What can hang from each mark:
W: V
Y: K V
C: L
L: W
V: W Y
K: D Q R W Y
Q: K
H: D
D: H

Every row comes from one small tree of marks. Brackets hold a mark, then the marks that hang from it, in alphabetical order. Every link used is in the known rows. Which tree was each row made from?
Known rows:
[Y [K D Q R] V]: [-4.829 -1.542 -5.859  2.742  1.471  6.509  0.741 -2.984 -3.167 -0.025
 -1.719 -3.705  2.696  0.798  1.264 -0.032  0.111 -2.675  2.289  4.326
  3.862  0.252 -2.132  2.734 -0.699]
[V W [Y [K R]]]: [-3.480  1.493 -1.638  1.951 -2.822  4.820 -1.893 -1.431  4.829  0.745
 -3.280 -2.599  3.256 -0.165  3.024 -4.525  0.140 -2.584  5.874  3.349
  0.159 -0.406  4.493  6.145 -0.311]
[C [L [W [V Y]]]]: [ 0.333  1.733  1.757  0.845  1.562 -4.867 -0.906 -0.891  1.017  0.704
  0.044 -4.488 -0.548  2.144 -0.239 -4.146 -1.900  1.585  1.701 -0.876
 -5.981  0.438  1.527 -2.310 -0.885]
[K R [W V] Y]: [-4.235 -1.746 -2.781  1.121  0.654  1.002  0.247  0.435  2.494 -3.779
 -6.325 -3.573  1.227 -2.136  0.136  1.542 -0.036 -2.048 -2.249  3.322
 -0.670  4.860 -1.705  3.525 -0.662]
[C [L W]]: [ 2.891 -0.762  2.620  0.361  1.224 -3.855  0.463 -2.865 -2.667 -0.119
  3.234 -0.060  0.217  2.657 -1.397 -0.007 -3.191  0.702  1.426 -1.685
 -3.779 -0.076 -2.001 -3.200 -1.373]
[L [W [V Y]]]: [-0.395  1.419 -1.060  0.952  0.204 -3.918 -1.296  0.296  2.003  1.390
 -2.526 -5.063 -1.070  1.544  0.671 -3.393  1.416  0.688  1.088  0.505
 -4.957  0.528  2.960  0.558  0.396]
[L W]: [ 2.297 -0.788 -0.338  0.324 -0.144 -2.862  0.244 -1.449 -1.658  0.533
  0.636 -0.653 -0.182  2.129 -0.329  0.681  0.277 -0.504  0.847 -0.457
 -2.936 -0.148 -0.298 -0.656  0.001]
[Y [K Q R] [V W]]: [-4.438 -1.751 -4.076  3.762 -0.863  7.255 -1.040 -1.175 -1.034  0.520
 -3.018 -2.499  2.177  2.214  3.304 -1.452 -0.038 -2.373  5.488  4.641
  1.795  0.660 -1.184  6.962 -1.314]
[K D]: [-0.855 -0.819 -2.216 -1.732  2.394 -0.882  0.792 -1.346 -1.414 -1.943
  1.868 -1.176 -0.077 -0.396 -0.751  1.133 -0.504 -0.723 -0.678  1.771
  1.390 -0.246 -0.052 -1.605 -0.532]
[Q [K D W [Y V]]]: [-4.977 -1.869 -5.413 -2.364  6.594  5.410  3.071 -3.974  0.020 -6.808
 -1.059 -3.839  0.804 -1.108  2.309  3.341 -0.310 -3.033 -3.092  6.331
  4.034  4.685 -2.379  4.368 -1.855]
[V [Y [K R]]]: [-2.876  2.025 -1.132  3.132 -2.714  5.035 -0.838 -1.847  4.135  2.156
 -3.807 -2.725  3.958 -1.090  2.227 -4.161  0.562 -2.080  3.216  1.322
  0.571 -0.596  3.372  3.730  0.484]
[K D R W]: [-1.225 -2.836 -5.337 -0.280  0.872  2.864  0.800 -0.997  1.139 -2.835
 -1.736 -2.331  3.139 -1.935  0.086  3.684 -1.056 -3.506 -1.881  2.461
  1.379  2.067 -0.568  2.779 -0.705]
[Y [K [D H]]]: [-4.019  1.075 -1.766 -3.295 -0.445 -1.661  2.273 -5.065 -2.220  0.222
  1.088 -1.912 -0.258  1.270 -0.198  0.049 -2.132 -0.048  0.830  4.749
  3.331 -2.263 -0.082 -2.212  0.687]
[C [L [W V]]]: [ 1.287  0.593  2.317  0.721  1.985 -7.322 -0.007 -0.709 -2.295  0.260
  1.942 -3.424 -1.552  2.702 -1.669 -1.750 -2.223  1.970  0.682 -1.397
 -5.550  0.577 -0.889 -4.260 -1.681]
[C L]: [ 0.603  0.012  2.931 -0.080  1.291 -0.762  0.289 -1.435 -0.994 -0.660
  2.521  0.484  0.400  0.581 -1.043 -0.656 -3.713  1.082  0.609 -1.409
 -0.864 -0.201 -1.613 -2.694 -1.200]
[C [L [W [V [Y K]]]]]: [-2.103  3.327  3.543  1.635  0.539 -4.384 -0.124 -2.822  1.769  2.454
 -0.548 -5.562  0.674  2.619 -0.191 -6.021 -1.623  1.740  3.398  0.186
 -4.683 -1.400  3.192 -2.136 -1.098]
[Q [K W]]: [-0.378 -0.054 -2.512  0.538  2.579  3.031  2.241 -0.292  1.184 -1.425
 -0.740 -1.636  1.086 -0.438  1.583  2.450 -0.542 -1.889 -2.446  0.827
  0.865  1.625  0.601  4.212 -1.577]
[Y K V]: [-3.972  1.219  0.455  0.611 -0.471  3.246  0.330 -2.476  1.147  1.221
 -1.279 -2.750  1.287  0.949  1.653 -2.334  1.355  0.228  2.011  2.288
  1.760 -0.397  0.992  1.723  0.291]
[K D Q R W]: [-1.677 -4.007 -6.999  1.855  1.821  4.438  1.354 -0.319 -1.654 -2.179
 -2.800 -1.443  2.765 -0.422  0.016  5.344 -1.571 -4.038 -1.600  2.758
  2.042  1.535 -3.017  3.739 -1.454]
[Y [K D R W] V]: [-5.082 -1.561 -4.818  0.185  0.399  5.972  0.916 -3.407  2.372 -1.671
 -3.437 -5.340  4.284 -1.236  1.968  1.424  0.121 -3.171  0.527  4.952
  3.423  1.884  0.030  4.227 -0.651]
[K Q R Y]: [-1.908 -2.692 -3.449  3.220  0.813  4.876  0.510 -0.952 -3.086 -2.447
 -3.308  1.490  1.278 -0.416 -0.079  2.168 -0.944 -2.840  0.406  2.148
  1.627  2.370 -4.951  3.357 -0.549]
[H D]: [ 0.852 -0.989  0.283 -2.014  1.850 -0.691  0.042 -1.135 -0.496  1.323
 -0.428 -1.157 -0.933  1.470 -0.928  2.163 -0.659  2.141 -0.077  1.690
  1.869  0.006 -0.531  0.292 -0.012]
[V W Y]: [-1.460  0.360 -1.068 -0.603 -0.284  1.925 -2.093  0.266  4.236 -0.888
 -1.343 -1.012  0.194  0.538  2.497 -2.994 -0.015 -0.692  3.360  2.567
 -0.807  0.004  3.521  4.226 -0.399]
[Q K]: [ 0.487  1.446 -1.675  1.063  2.536  1.668  1.454 -0.522 -1.652 -0.473
  1.787 -1.066 -0.384  0.106  1.505 -0.160 -0.085 -0.833 -0.702  0.045
  0.442  0.753  0.307  1.340 -1.205]
[K D Y]: [-2.947 -1.396 -1.979 -2.163  3.555 -0.495  1.506 -3.424 -1.546 -5.113
  0.538 -0.377 -0.493 -1.400 -1.257  1.655 -0.749 -1.452 -0.897  4.166
  2.749  1.472 -2.029 -1.023 -0.506]
[W V]: [-1.578  0.987 -0.285  0.372  0.568 -3.016 -0.724  1.863  0.275  0.521
 -1.286 -3.412 -1.740  0.211 -0.444 -1.855  0.878  1.402 -0.472  0.567
 -1.973  0.904  1.277 -0.971 -0.371]
[Y K [V W]]: [-4.337  0.250 -0.074 -0.206 -0.577  2.915 -1.124 -2.097  2.044  0.065
 -0.781 -2.981  0.630  1.621  2.720 -3.038  0.897 -0.099  4.881  4.651
  1.319  0.053  2.336  4.175 -0.641]

Write each row's tree:
[-2.009 -1.742 -4.981 -2.262  1.569 -0.295  1.903 -2.109 -5.730 -0.899
  0.730  0.217 -1.595  2.295 -0.633  3.237 -2.587 -0.536 -0.983  3.795
  2.817 -1.079 -4.257 -1.318  0.223]
[K [D H] Q]
[-2.530 -2.825 -2.489  0.803 -0.157  4.158  0.790 -1.391  2.220 -4.030
 -4.924 -0.198  2.775 -2.397  0.447  3.269 -0.841 -3.358 -1.519  2.762
  1.334  3.987 -2.687  4.861 -0.419]
[K R W Y]
[-3.872  2.156  0.529  0.376 -1.541  2.390 -1.251 -1.840  5.084  0.792
 -2.042 -2.164  1.475  0.765  2.363 -4.654  0.043 -0.713  5.403  3.429
  0.627 -1.856  5.296  4.879 -0.737]
[V W [Y K]]
[-2.730  3.280  0.442  1.690 -0.732 -3.327 -0.498 -1.553  2.972  2.970
 -3.033 -6.112  0.266  2.191  0.712 -5.601  1.824  0.719  3.067  1.538
 -3.686 -1.094  4.741  0.718  0.291]
[L [W [V [Y K]]]]
[-3.438  2.640 -1.949 -0.089  1.454 -4.496  0.204 -3.190  1.496  1.284
 -1.165 -7.304  0.411  1.682 -0.088 -4.305  1.447 -0.024  2.394  3.444
 -2.285 -1.323  4.924 -0.976 -0.156]
[L [W [V [Y [K D]]]]]
[-6.757  3.477 -2.455 -3.142 -0.116 -2.587  0.684 -3.103  1.562  1.017
 -2.211 -6.285 -0.893  1.171  1.048 -3.991 -0.641  1.167  0.975  5.514
  1.030 -1.567  3.437 -1.021  1.094]
[W [V [Y [K [D H]]]]]
[-4.213 -1.123 -2.408  1.974 -1.811  6.773  0.203 -2.098  3.711  0.359
 -5.293 -4.186  4.272 -0.758  2.531  0.384  0.629 -2.479  0.860  3.124
  1.869  1.935 -0.051  5.773 -0.121]
[Y [K R W] V]
[-3.411  0.829 -1.315 -0.058  0.196  0.536 -0.679  1.834  6.521  0.219
 -5.792 -4.973  0.684 -0.991  1.421 -1.523  0.969  0.098 -1.375  1.803
 -1.740  1.559  3.629  3.593 -0.233]
[K [W [V Y]]]
[-4.195  0.356 -2.224  0.250  4.409  0.502  2.220 -0.211  1.268 -3.872
 -3.043 -4.058 -0.859 -0.764  0.756  1.285 -0.090 -1.283 -3.420  3.505
  0.406  4.223 -0.019  3.737 -2.033]
[Q [K [W V] Y]]
[-3.567 -1.707 -5.175  1.295  2.800  6.852 -0.377 -1.925 -0.678 -5.527
 -1.215 -2.398  0.421 -0.424  4.499 -0.276  0.147 -3.415  2.323  5.617
  1.735  5.555 -2.458  7.490 -1.484]
[Q [K R [Y [V W]]]]
[-0.883 -1.414 -7.063  0.786  3.513  4.358  2.209 -1.303 -0.483 -3.263
 -0.201 -3.467  2.595 -2.097  1.322  3.880 -1.178 -4.189 -2.497  2.509
  1.777  2.809 -0.277  3.936 -1.920]
[Q [K D R W]]
[-4.764 -3.780 -6.046 -1.544  2.549  4.450 -1.023 -2.986 -0.671 -7.014
 -1.044 -2.562  0.685 -1.114  2.530  0.551 -0.229 -3.560  2.545  7.250
  2.432  4.450 -2.661  4.350 -0.972]
[K D R [Y [V W]]]
[-3.052  2.293 -1.214  3.690 -0.106 -1.369  0.122 -1.007  0.100  3.918
 -3.777 -5.015 -0.096  3.679  0.509 -3.746  1.263  0.150  3.146  1.720
 -3.178 -1.864  2.535  1.945 -0.375]
[L [W [V [Y [K Q]]]]]
[-2.600 -0.304 -1.239  2.305 -2.326  4.032  0.782 -1.682  3.346  0.679
 -4.306 -2.271  4.319 -1.289  0.743  0.888 -0.426 -2.613  0.576  1.634
  1.128  0.663  1.165  4.446 -0.630]
[Y [K R W]]
[-3.647  1.729 -0.755  2.940 -0.565  4.738  0.289 -1.514  1.668  3.006
 -3.063 -1.068  2.109  1.384  0.803 -2.885  0.164 -0.731  2.828  1.735
  1.737 -2.465  2.005  3.462 -0.252]
[V [Y [K Q]]]
[-4.942 -1.285 -1.919  1.803  0.421  6.475  1.414 -1.675  1.286  1.386
 -4.838 -2.696  2.549  1.818  1.689  1.507  0.285 -0.961  0.602  3.342
  2.882  0.106 -0.906  5.601 -1.119]
[Y [K Q W] V]
[-4.035 -3.253 -7.020 -1.123  1.579  2.463  2.043 -3.826 -6.202 -4.246
 -2.018  0.673 -0.150  0.598 -0.156  4.107 -3.071 -2.973 -0.989  5.849
  3.610  2.002 -7.274  0.855  0.453]
[K [D H] Q R Y]
[-0.775 -3.160 -4.555  3.419 -0.400  5.501  0.501  0.980 -0.177 -0.110
 -4.550 -0.090  3.001 -0.081  0.515  4.172 -0.961 -3.380 -1.366  0.857
  0.587  1.745 -2.952  5.489 -1.141]
[K Q R W]
[-2.608 -0.208 -7.286  1.064  3.933  1.230  1.544  0.572 -0.483 -2.979
 -1.474 -6.916  0.849 -1.882  1.227  2.019 -0.494 -2.865 -2.990  3.172
 -0.234  3.677  0.721  3.281 -2.270]
[Q [K D R [W V]]]
[-1.138 -0.675 -4.716 -1.077  4.833  2.005  2.828 -1.787 -0.470 -3.224
  1.012 -2.831  0.876 -0.773  0.652  3.638 -0.849 -2.615 -2.982  2.630
  2.285  1.589  0.515  2.579 -2.189]
[Q [K D W]]
[-4.961  0.459 -1.136  2.843  0.679  0.670  1.478  0.562  0.983  2.143
 -5.060 -4.128  0.822  1.826 -0.549  0.071  0.111  0.014 -0.207  2.569
  0.427 -0.380  1.059  3.225 -1.919]
[Y [K Q [W V]]]
[-3.873 -0.722 -3.026 -0.474  4.491  4.647  0.457 -2.364 -0.649 -5.475
 -0.003 -1.838 -1.224  0.628  3.907 -0.507  0.340 -1.848  1.937  5.788
  2.022  4.109 -1.589  5.754 -1.702]
[Q [K [Y [V W]]]]
[-3.893 -3.008 -3.435  0.358  0.449  5.234 -1.759 -1.566  0.891 -4.917
 -2.996 -1.452  0.711 -0.674  3.241 -0.487  0.160 -2.617  3.107  5.680
  1.090  4.618 -2.752  5.876 -0.527]
[K R [Y [V W]]]
[-5.143 -3.849 -5.124 -3.406  2.948  1.526  3.577 -4.118 -3.199 -4.684
 -3.151  0.490 -0.533  0.967 -0.680  6.449 -3.403 -2.258 -3.047  6.744
  4.292  1.592 -6.106  1.915 -0.369]
[K [D H] Q W Y]
[-3.953 -1.562 -7.065  0.195  5.258  6.383  1.719 -3.776 -3.099 -6.139
  0.139 -3.555  0.970 -1.769  2.789  1.298 -0.050 -3.962 -0.573  5.543
  3.556  4.875 -3.524  3.302 -0.847]
[Q [K D R [Y V]]]
[-2.979 -1.551 -2.934  4.295 -1.546  5.890  1.325 -1.118  0.609  1.734
 -5.043 -1.132  4.144  0.492  0.307  2.339 -0.762 -3.169  0.562  1.820
  1.834  0.147 -1.248  5.692 -1.200]
[Y [K Q R W]]
[-3.768 -3.214 -4.764  2.966  1.398  7.590  0.173 -1.348 -2.709 -3.071
 -4.343 -0.574  1.344 -0.020  1.779  1.608  0.157 -2.683  0.368  3.904
  2.151  3.801 -6.141  4.908 -0.110]
[K Q R [Y V]]
[-4.511  0.054 -3.666 -1.385  0.691  0.203  2.724 -4.273 -4.757  0.892
  0.157 -0.803 -0.283  2.884 -0.489  1.529 -2.390 -0.413  0.800  4.763
  4.116 -2.802 -2.393 -0.819 -0.063]
[Y [K [D H] Q]]
[-2.789  0.321 -3.066  1.113 -0.168  1.588  0.983 -3.104 -0.897 -0.291
  0.276 -2.761  3.027 -0.953 -0.276 -0.708 -0.726 -2.433  1.918  2.657
  2.384 -0.769  0.947  0.380 -0.459]
[Y [K D R]]
[-4.225  0.464 -5.149  3.229  0.370  6.019  0.469 -2.772 -0.267  0.972
 -2.693 -2.932  3.752  0.008  0.847 -1.429 -0.617 -3.062  2.731  3.373
  2.945 -1.638  0.991  3.437 -0.513]
[V [Y [K D Q R]]]
[-4.881 -4.036 -5.771 -1.461  2.783  6.102  1.024 -3.383  1.350 -6.372
 -4.052 -3.302  2.843 -2.518  1.596  3.666 -0.361 -4.168 -1.894  6.188
  3.200  5.287 -3.693  4.452 -0.488]
[K D R W [Y V]]
[-5.769  3.277 -1.504 -0.280  1.534 -1.169  0.016 -1.700  3.004  0.568
 -2.065 -6.698  0.497 -0.398  0.304 -5.136  0.846  0.415  1.675  3.883
  0.698 -1.344  5.285 -0.391 -0.324]
[W [V [Y [K D]]]]
[-0.005 -0.736 -4.627  2.560  1.118  5.411  1.409 -0.116  0.844 -1.509
 -2.002 -2.216  2.759 -1.490  2.400  2.849 -0.637 -3.508 -1.947  0.362
  0.515  2.916 -0.368  5.835 -1.742]
[Q [K R W]]
[-5.233 -2.694 -6.385 -3.288  1.003  3.476  0.937 -4.759 -3.000 -5.409
 -2.173 -2.101  0.059 -0.579  2.069  2.081 -1.747 -2.220 -0.830  6.997
  3.424  3.812 -6.145  0.961  1.538]
[K [D H] R [Y V]]
[-3.794  1.588 -3.544  1.277 -0.356  3.944 -0.074 -3.286  2.526  0.126
 -1.826 -3.862  3.861 -1.586  1.317 -2.842 -0.028 -2.766  2.651  3.034
  2.248 -1.039  3.399  2.008  0.193]
[V [Y [K D R]]]
[-5.184 -3.017 -3.780 -3.553  4.103  2.253 -0.176 -3.341 -0.295 -6.830
  0.082 -2.007 -0.868  0.172  1.803  0.423 -0.197 -1.668  2.082  7.515
  2.845  3.189 -1.833  2.500 -1.100]
[K D [Y [V W]]]
[-3.618 -2.098 -3.025  0.814  0.417  5.683 -0.435 -1.912 -0.161 -3.843
 -3.415 -1.339  1.435 -1.584  2.218  0.218  0.685 -2.256  0.320  3.792
  1.454  4.526 -3.902  3.504  0.503]
[K R [Y V]]
[-3.655  0.696 -1.659  2.401 -2.692  6.390 -0.213 -1.694  6.677  1.292
 -6.312 -3.424  5.268 -1.825  2.260 -1.529  0.170 -3.137  1.354  1.905
  0.929  0.453  3.688  6.295  0.084]
[V [Y [K R W]]]
[-4.934  4.025  0.916  1.293 -0.695 -0.470 -0.775 -0.519  4.456  2.810
 -3.640 -5.554  0.511  0.124  0.987 -6.132  1.567  1.023  2.267  1.972
 -0.758 -1.056  5.338  1.445 -0.077]
[W [V [Y K]]]
[-5.914 -2.192 -4.349  0.472  2.885  5.513  2.356 -3.404 -0.136 -0.603
 -2.917 -3.836  2.556  1.217  0.740  2.462  0.015 -1.854  0.059  5.306
  4.291  0.016 -1.117  3.738 -1.610]
[Y [K D Q W] V]
[-2.682  1.363 -5.426  3.128  1.337  4.436 -0.095  1.788  4.637 -0.594
 -5.101 -6.603  1.951 -1.785  3.464 -1.358  0.648 -2.508 -1.826  1.544
 -1.826  3.698  3.165  6.703 -1.155]
[Q [K R [W [V Y]]]]
[-1.431  0.748 -5.243 -3.151  3.126 -0.551  2.957 -3.458 -4.682 -2.209
  3.336 -1.946 -1.936  1.012  1.470  1.912 -2.416 -0.808 -1.862  3.599
  2.529  0.251 -1.734 -1.081 -0.251]
[Q [K [D H]]]
[-4.743  1.340 -1.693 -1.482  0.948  1.565 -0.570 -3.199  3.839 -0.904
 -0.259 -3.261  1.641  0.267  1.547 -3.905 -0.496 -1.331  4.813  5.243
  1.953 -1.951  5.252  3.105 -1.036]
[V W [Y [K D]]]
[-4.451 -1.207 -4.665 -2.012 -1.635  1.882  2.063 -4.405  0.352 -0.771
 -2.621 -2.760  2.730 -0.497  0.763  2.947 -2.687 -2.705 -0.560  5.069
  3.112  0.181 -0.968  2.098  0.425]
[Y [K [D H] R W]]
[-3.653 -0.277 -3.136  1.943  1.184  2.357 -0.278  2.468  3.602  0.880
 -6.540 -4.030  0.685  0.463  0.916 -0.258  0.275 -0.303 -1.557  2.034
 -1.337  1.134  1.383  4.821 -1.160]
[K Q [W [V Y]]]
[-3.928 -1.235 -3.165 -0.444  4.562  6.354  2.334 -2.590  1.316 -4.907
 -3.059 -2.418  0.634 -0.822  3.171  2.562  0.241 -2.303 -2.586  4.566
  2.784  4.883 -2.407  6.048 -1.530]
[Q [K W [Y V]]]
[-4.062 -0.564 -2.361  1.740 -1.840  5.147 -1.617 -1.766  1.749 -0.383
 -2.406 -3.407  2.244  0.660  3.442 -2.839  0.742 -1.830  5.213  4.362
  1.069  1.247  1.219  5.646 -0.652]
[Y [K R] [V W]]
[-6.153  2.221 -3.349  1.607  2.390  0.469  0.704 -0.921  0.427  1.625
 -2.704 -5.633  0.403  1.070 -0.059 -3.414  0.295 -0.096  1.741  3.987
  1.233 -1.797  3.182  0.882 -1.042]
[W [V [Y [K D Q]]]]
[-3.734 -2.078 -5.498  1.300  2.926  8.633  1.721 -2.320  1.028 -5.242
 -4.169 -2.932  2.355 -1.929  3.592  2.955  0.223 -4.047 -2.199  4.486
  2.461  6.087 -3.317  7.623 -1.028]
[Q [K R W [Y V]]]
